What can hang from each mark:
rori: gefad zovab
vededut: gove poga
fefa: mesi supumu
kodi: nalu
zovab: bubuso rori
nalu: kodi satat
nefep: satat supumu
kodida: mesi
bubuso: zovab
mesi: fefa kodida
gove: satat
supumu: fefa
poga: vededut zovab
satat: nalu nefep

Every row comes from one small tree of marks. The marks that hang from a mark follow it in brackets, in alphabetical order. Every link used is in the known rows. Which tree was each row made from?
In the rows, 128 means zero.
Known rows:
poga(vededut zovab): [133 145 128 113 138 154 137 183 121 125 129 118 183 220 105 142 166 125
 158 132  44 147 131 132 160 148 105 145 171  75 135  96 120 137  95 154
 121 118 142]
gove(satat(nefep(supumu))): [ 96 137 152 130 140 169 112 169 119 127  95  51 180 206 115 146  95 125
 111 137  49 124 159 112 145 132 147 118 135 113 170 122  92 113  89 134
 118 180 142]
gove(satat(nalu nefep(supumu(fefa(mesi))))): [103 137 142 123 145 155 139 167 123 124 101  43 186 182 124 164 116 156
  91 161  60 108 131 105 142 126 154 130 135 111 154 126  90 125  82 129
 106 166 159]
zovab(bubuso): [130 144 149 156 150 157  95 177 102 160  79  48 144 200  97 149  96 119
 160 124  67 156 130 140 167  98 152 122 136 102 151 104 120 145 112 154
 143 139 154]
nefep(satat(nalu) supumu(fefa(mesi))): [136 163 182 129 131 131 130 194 132 122 105  52 153 162 140 161 166 127
  83 135  75  97 139 107 161 111 154 150 110 118 160 103  93 116  83 137
 116 171 167]
vededut(gove(satat(nalu(kodi) nefep)) poga): [142 144 160 123 127 185 118 168  93 116 142  31 135 164 147 159  90 119
  85 106 103 110 158 112 132 102 145 120  94 129 155 136  94 152 136 128
 117 197 118]
kodi(nalu(satat(nefep(supumu(fefa))))): [140 149 129 144 161 184 118 172  99 128 124  60 172 180 131 128 119 121
 121 152  65 119 114 100 183 104 123 125 126 106 157  92 128 151  77 132
 104 167 156]
vededut(gove poga): [162 159 166 144 129 183  97 176  89 137 132  46 117 167 141 151 106  84
 108  94  95 129 168 109 150  87 128 110  94 128 159 132 106 161 127 152
 130 188 120]
zovab(bubuso rori(gefad)): [132 138 135 146 151 154  95 159  70 172  80  63 136 188 108 137  80 140
 172 150 104 181 110 147 149 114 156 125 136  64 149  96 138 150 115 142
 150 142 143]
zovab(bubuso rori): [127 137 134 146 142 152  86 170  82 157  70  60 146 176  99 137  80 141
 172 142  90 172 127 145 154 102 170 137 139  68 146 104 119 148 123 142
 144 138 151]
fefa(mesi(kodida) supumu): [127 131 153 135 182 196 102 151 103 147 100  65 164 214 104 128  93 117
  86 157  34 149 130 108 140 127 177  95 156  78 158 112 142 163 112 185
 129 120 136]
kodida(mesi(fefa)): [132 173 156 158 154 158  90 166  80 176  83  60 149 222 118 144 108 103
 126 175  24 124 111 105 205 130 166 129 136  65 184 124 119 149  89 152
 133 146 153]
bubuso(zovab(rori)): [126 128 146 142 132 161 108 181 102 158 110 118 169 201  98 146 108  93
 162 156  52 161 146 137 151 130 158 132 130  49 154 124 147 163 110 140
 116 133 138]
gove(satat(nalu(kodi) nefep)): [101 118 144 119 139 174 128 155 111 120 113  53 184 196 122 150 105 157
 114 157  56 110 131 121 149 131 155 124 126  90 153 124 110 139 103 109
 104 174 138]
rori(gefad zovab): [123 132 149 147 146 147 102 158  74 171 116  87 155 250 120 128 116  92
 166 178  45 161  78 133 136 135 113  92 122  83 139 105 176 161  97 167
 112 150 133]
poga(vededut zovab(bubuso rori)): [134 141 116 112 138 140 129 186 106 130 110 107 170 203  95 143 132 147
 178 138  78 170 118 150 145 143 133 164 181  58 124  90 113 133 117 154
 134 103 148]
nefep(supumu(fefa)): [122 163 170 148 152 115 112 167 114 140 103  77 158 174 139 146 157  91
 112 126  66 124 157 114 159 108 135 127 117 115 175 128 100 127  81 155
 126 161 161]
zovab(rori): [129 134 138 140 133 166  92 159  86 144  90  86 165 175 113 125 111 127
 158 156  69 158 141 125 160 112 146 124 132  54 155 114 127 156 101 130
 128 160 138]
mesi(fefa(supumu)): [132 170 163 160 187 153  98 156 100 149 100  71 148 210 107 142 129  93
 143 149  34 129 127 129 186 130 161 125 138 102 170 131 122 150  96 154
 129 156 150]
vededut(gove(satat) poga): [148 164 159 142 130 200  94 184  97 126 122  47 134 175 138 149  88  89
  97 100  90 124 174 107 136  97 133 111  96 126 159 138  91 151 136 148
 122 200 120]
supumu(fefa): [152 157 149 138 150 137 114 161 118 137 112  87 153 170 135 150 149  88
 128 158  46 129 141 124 186 108 107 127 122  90 164 141 124 150  81 141
 117 152 143]
satat(nalu(kodi) nefep(supumu(fefa(mesi)))): [111 117 170 106 144 109 153 136 106 126 134  44 162 160 146 167 141 158
  89 155  83 102 115 116 151 116 169 141 120 108 160 121 115 142  87 119
 115 151 151]
poga(vededut(gove) zovab(bubuso rori(gefad))): [153 153 118 106 134 145 142 176  83 131 126  89 151 192 122 147 115 131
 165 137  96 165 111 146 135 138 128 153 162  78 117  93 121 132 118 151
 142 113 138]
kodi(nalu(satat(nefep(supumu(fefa(mesi)))))): [140 151 129 142 158 187 115 175  99 132 117  59 171 180 130 127 113 125
 112 159  62 119 108  91 182 102 129 125 130 100 157  90 131 157  79 140
 105 160 155]
kodi(nalu(satat(nefep(supumu)))): [132 144 131 148 158 196 114 172  95 132 118  57 174 190 124 126 113 127
 126 146  65 124 118  99 179 106 130 118 129 107 156  83 129 151  79 133
 109 169 154]
nalu(kodi satat(nefep(supumu(fefa)))): [114 123 174 102 133 172  95 150  87 123 111  84 166 201 159 126  91  96
 102 141  74 134 143 136 159 111 143 128 128 115 186 109 136 128 103 113
 105 183 103]
poga(vededut): [135 150 139 131 157 174 120 159 112 140 114  84 184 206 110 125 152 113
 150 133  49 142 147 126 166 138 122 118 145  89 150 109 110 143  88 149
 132 140 134]
mesi(fefa(supumu) kodida): [136 180 162 153 211 148 116 142  89 135 130  68 148 224 108 127 137 105
 136 175  29 139 118 130 180 144 183 105 144 112 161 127 137 138 103 173
 141 140 154]
satat(nalu(kodi) nefep): [117 101 159 109 138 144 147 131  99 128 137  44 167 178 129 162 128 168
 121 155  72 111 113 128 162 120 156 129 122  94 149 115 131 157  93 103
 117 156 137]

Which tree is each row?
[141 140 154 110 115 171 129 183  99 106 152  54 134 173 144 171 100 128
  92 108 102 114 145 116 127 110 138 139 111 118 143 129 100 148 141 130
 110 183 125] -> vededut(gove(satat(nalu(kodi) nefep)) poga(zovab))
[101 109 174 115 141 121 148 135 100 129 135  41 167 174 135 163 137 164
 105 137  86 108 125 123 146 121 171 131 120 113 157 111 113 139  88 113
 121 161 151] -> satat(nalu(kodi) nefep(supumu))
[123 139 155 116 140 178 108 168 103 130  96  62 177 199 137 149 100 107
 106 147  64 142 144 121 159 108 119 122 149 141 172 105 117 114  67 126
 109 181 122] -> nalu(satat(nefep(supumu(fefa))))
[141 164 143 117 150 160 139 160 111 116 126  58 174 176 140 138 125  98
 113 133  60 119 159 120 150 136 129 129 131 126 149 132  83 117  88 142
 131 155 130] -> poga(vededut(gove(satat(nefep(supumu(fefa))))))
[146 146 143 114 118 171 116 189  90 122 132  50 118 178 134 168  66 122
 112 108 119 145 143 124 119 112 137 141 125 114 146 122 102 135 142 144
 126 174 121] -> vededut(gove(satat(nefep)) poga(zovab(bubuso rori(gefad))))
[123 134 147 151 151 137  99 164  72 180 101  70 142 248 110 136  94 100
 175 169  57 171  69 149 134 128 130 102 127  93 133  97 171 155 112 175
 124 134 143] -> rori(gefad zovab(bubuso))
[109 118 177 103 131 183  89 152  82 126 106  78 170 211 149 123  85 102
 108 134  72 139 146 134 152 112 149 123 130 116 185  99 137 129 107 114
 108 187 101] -> nalu(kodi satat(nefep(supumu)))
[118 113 167 100 129 198  89 148  82 127 109  80 167 212 145 123  79 105
 118 148  63 141 138 139 164 111 139 121 133 104 178 101 149 141 111 108
 106 184  91] -> nalu(kodi satat(nefep))
[138 133 175 127 120 177 113 178 114 119 119  62 151 187 127 143 142 137
 128 133  62 108 137 130 175 116 150 134 103  86 150  94 126 141 110 107
 117 179 137] -> nefep(satat(nalu(kodi)))
[140 144 154 138 135 159  96 199 114 146 120  84 130 208 100 162 128 122
 138  93  92 157 141 129 148 108 122 138 140  91 156 105 118 157 131 167
 124 149 141] -> vededut(poga(zovab(bubuso)))
[140 141 147 136 134 158  97 188  97 151 120  91 127 203 106 153 120 132
 144 105 111 170 130 134 140 116 124 140 139  73 154 100 125 158 132 161
 127 152 137] -> vededut(poga(zovab(bubuso rori(gefad))))
[146 146 143 112 109 178 114 188  97 109 137  60 129 170 136 162  81 116
 103 113 101 134 158 113 123 112 131 141 123 109 148 129  95 136 135 138
 116 181 119] -> vededut(gove(satat(nefep)) poga(zovab(rori)))
[135 146 116  99 127 149 141 183  93 109 123  91 168 183 123 146 111 149
 155 139  92 144 119 149 129 138 153 168 157  72 112 105 106 132 141 137
 127 117 142] -> poga(vededut(gove(satat(nalu(kodi)))) zovab(bubuso rori))
[120 130 155 116 156 111 168 145 114 126 133  30 169 164 131 177 149 167
  89 167  73 110 111 106 151 121 158 127 137 126 147 118 106 130  62 134
 123 143 168] -> satat(nalu nefep(supumu(fefa(mesi(kodida)))))
[131 158 190 120 136 125 129 181 120 113 123  62 147 168 153 146 163 127
  78 142  75  95 135 114 158 117 174 146 101 108 164 102 108 117 104 136
 119 166 158] -> nefep(satat(nalu(kodi)) supumu(fefa(mesi(kodida))))
[126 163 160 158 168 167  87 157  81 174  82  60 151 223 114 147  98  99
 113 165  25 126 116 113 194 138 173 129 142  63 185 129 116 149  92 157
 133 140 150] -> kodida(mesi(fefa(supumu)))
[146 160 151 128 117 184 108 202 104 115 133  69 133 185 136 160 101 100
 104 100  88 127 161 110 132 104 122 131 113 116 150 129  99 147 140 151
 114 184 126] -> vededut(gove(satat) poga(zovab))
[142 155 128 140 166 185 123 170  97 127 126  57 171 185 131 122 115 127
 108 169  61 123 106  91 180 108 137 118 132 104 155  88 136 150  81 146
 109 155 155] -> kodi(nalu(satat(nefep(supumu(fefa(mesi(kodida)))))))
[128 155 191 125 131 123 125 180 121 112 122  65 146 162 155 150 171 118
  96 122  82  92 149 127 163 116 156 153  94 113 165 109 100 113  98 120
 115 179 158] -> nefep(satat(nalu(kodi)) supumu(fefa))
[137 141 117 105 139 152 138 171  99 131 130 129 179 213 112 133 157 139
 168 151  74 167 116 138 147 159 108 148 170  48 132  92 131 138  95 146
 126 123 134] -> poga(vededut zovab(rori(gefad)))
[138 149 111 102 122 159 149 183  99 103 132 102 185 180 127 146 136 144
 144 152  74 136 129 128 133 145 129 157 157  73 114 109 103 132 113 132
 117 133 141] -> poga(vededut(gove(satat(nalu))) zovab(rori))
[160 151 153 127 110 166 105 190  88 124 139  75 119 164 137 157 108 101
 120 104 106 142 153 116 138  96 127 135 114 100 147 123 113 158 136 149
 124 171 124] -> vededut(gove poga(zovab(rori)))
[139 155 135 118 144 184 132 160 108 119 123  56 177 189 128 135 113 106
 127 136  54 125 156 121 153 135 129 119 136 116 143 125  93 127  95 137
 132 158 125] -> poga(vededut(gove(satat(nefep))))
[163 152 152 126 116 168 110 184  80 130 144  77 116 171 142 157 108 103
 120 107 112 148 145 117 134 102 120 129 113 100 146 120 121 160 135 148
 127 174 120] -> vededut(gove poga(zovab(rori(gefad))))
[129 132 130 129 123 137 108 193  99 138  94  99 150 197  99 155 110 143
 175 141  74 168 115 142 152 114 142 156 162  60 135  94 133 144 122 147
 128 122 156] -> poga(zovab(bubuso rori))
[146 146 143 115 114 171 112 195  96 115 127  48 121 170 129 167  65 122
 111 105 111 141 152 123 121 106 143 146 127 114 144 125  92 134 147 144
 124 172 124] -> vededut(gove(satat(nefep)) poga(zovab(bubuso rori)))
[124 140 154 113 137 183 107 171 103 134  89  60 174 200 135 148  94 108
  96 155  62 143 137 112 160 106 125 121 153 134 173 101 118 122  68 133
 109 177 121] -> nalu(satat(nefep(supumu(fefa(mesi)))))
[134 162 183 133 133 127 133 188 129 116 116  56 151 163 144 162 174 124
  97 125  78  97 149 119 162 115 146 150 102 126 159 107  89 106  80 126
 116 179 169] -> nefep(satat(nalu) supumu(fefa))
[128 151 147 114 146 167 141 154 101 116 130  56 180 181 140 134 128 119
 115 130  69 113 151 122 142 136 147 125 125 117 143 122  89 126 103 132
 130 158 130] -> poga(vededut(gove(satat(nalu(kodi) nefep(supumu)))))
[136 167 189 133 129 134 109 194 130 119 107  65 141 174 142 146 154  89
 104 113  64 109 169 121 168 115 138 144 106 120 176 111  93  98  85 138
 124 181 152] -> nefep(satat supumu(fefa))
[136 168 189 129 126 140 107 198 132 125  98  62 141 174 139 144 144  93
  89 124  61 110 157 108 167 113 146 144 112 114 178 106  99 108  87 148
 122 172 152] -> nefep(satat supumu(fefa(mesi)))
[148 156 141 128 116 175 100 204  90 119 119  61 124 173 130 160  76 113
 117 103 110 142 152 123 122 100 143 143 120 106 143 124  95 143 156 150
 122 172 133] -> vededut(gove(satat) poga(zovab(bubuso rori)))
[137 151 108 104 131 151 146 191  96 111 119  84 172 182 116 153 115 151
 155 142  88 148 118 143 129 136 145 165 162  82 108 103  98 126 128 140
 129 118 150] -> poga(vededut(gove(satat(nalu))) zovab(bubuso rori))
[151 154 130 107 126 157 146 182 110 115 140  98 168 200 125 149 148 110
 147 127  54 136 135 128 153 136 109 143 154  97 127 107 114 135 102 151
 125 127 134] -> poga(vededut(gove) zovab)
[117 134 156 120 135 190 103 168  98 132  92  57 179 209 128 145  93 112
 111 140  63 147 144 119 155 108 126 115 150 141 172  96 115 118  71 126
 113 184 121] -> nalu(satat(nefep(supumu)))
[119 151 186 140 126 150 121 193 121 123 106  46 159 183 126 153 161 137
 107 112  79 105 152 115 153 116 159 136 108 126 157  88  92 109  88 127
 125 183 166] -> nefep(satat(nalu) supumu)
[142 151 113 100 127 166 143 176  90 114 133 109 173 197 131 137 126 129
 147 149  78 149 126 130 131 152 115 146 156  70 125 107 117 130 109 139
 124 137 129] -> poga(vededut(gove(satat)) zovab(rori(gefad)))
[161 153 151 130 115 160 103 195  85 130 130  62 111 166 131 162  92 109
 127  97 114 149 146 125 134  90 137 142 118 107 141 118 109 154 149 155
 132 162 129] -> vededut(gove poga(zovab(bubuso rori)))
[147 153 137 125 123 170 121 196  83 123 132  57 127 170 134 171  93 138
 111 113 127 139 131 122 116 106 141 142 115 106 130 118 101 150 148 141
 121 173 138] -> vededut(gove(satat(nalu)) poga(zovab(bubuso rori(gefad))))
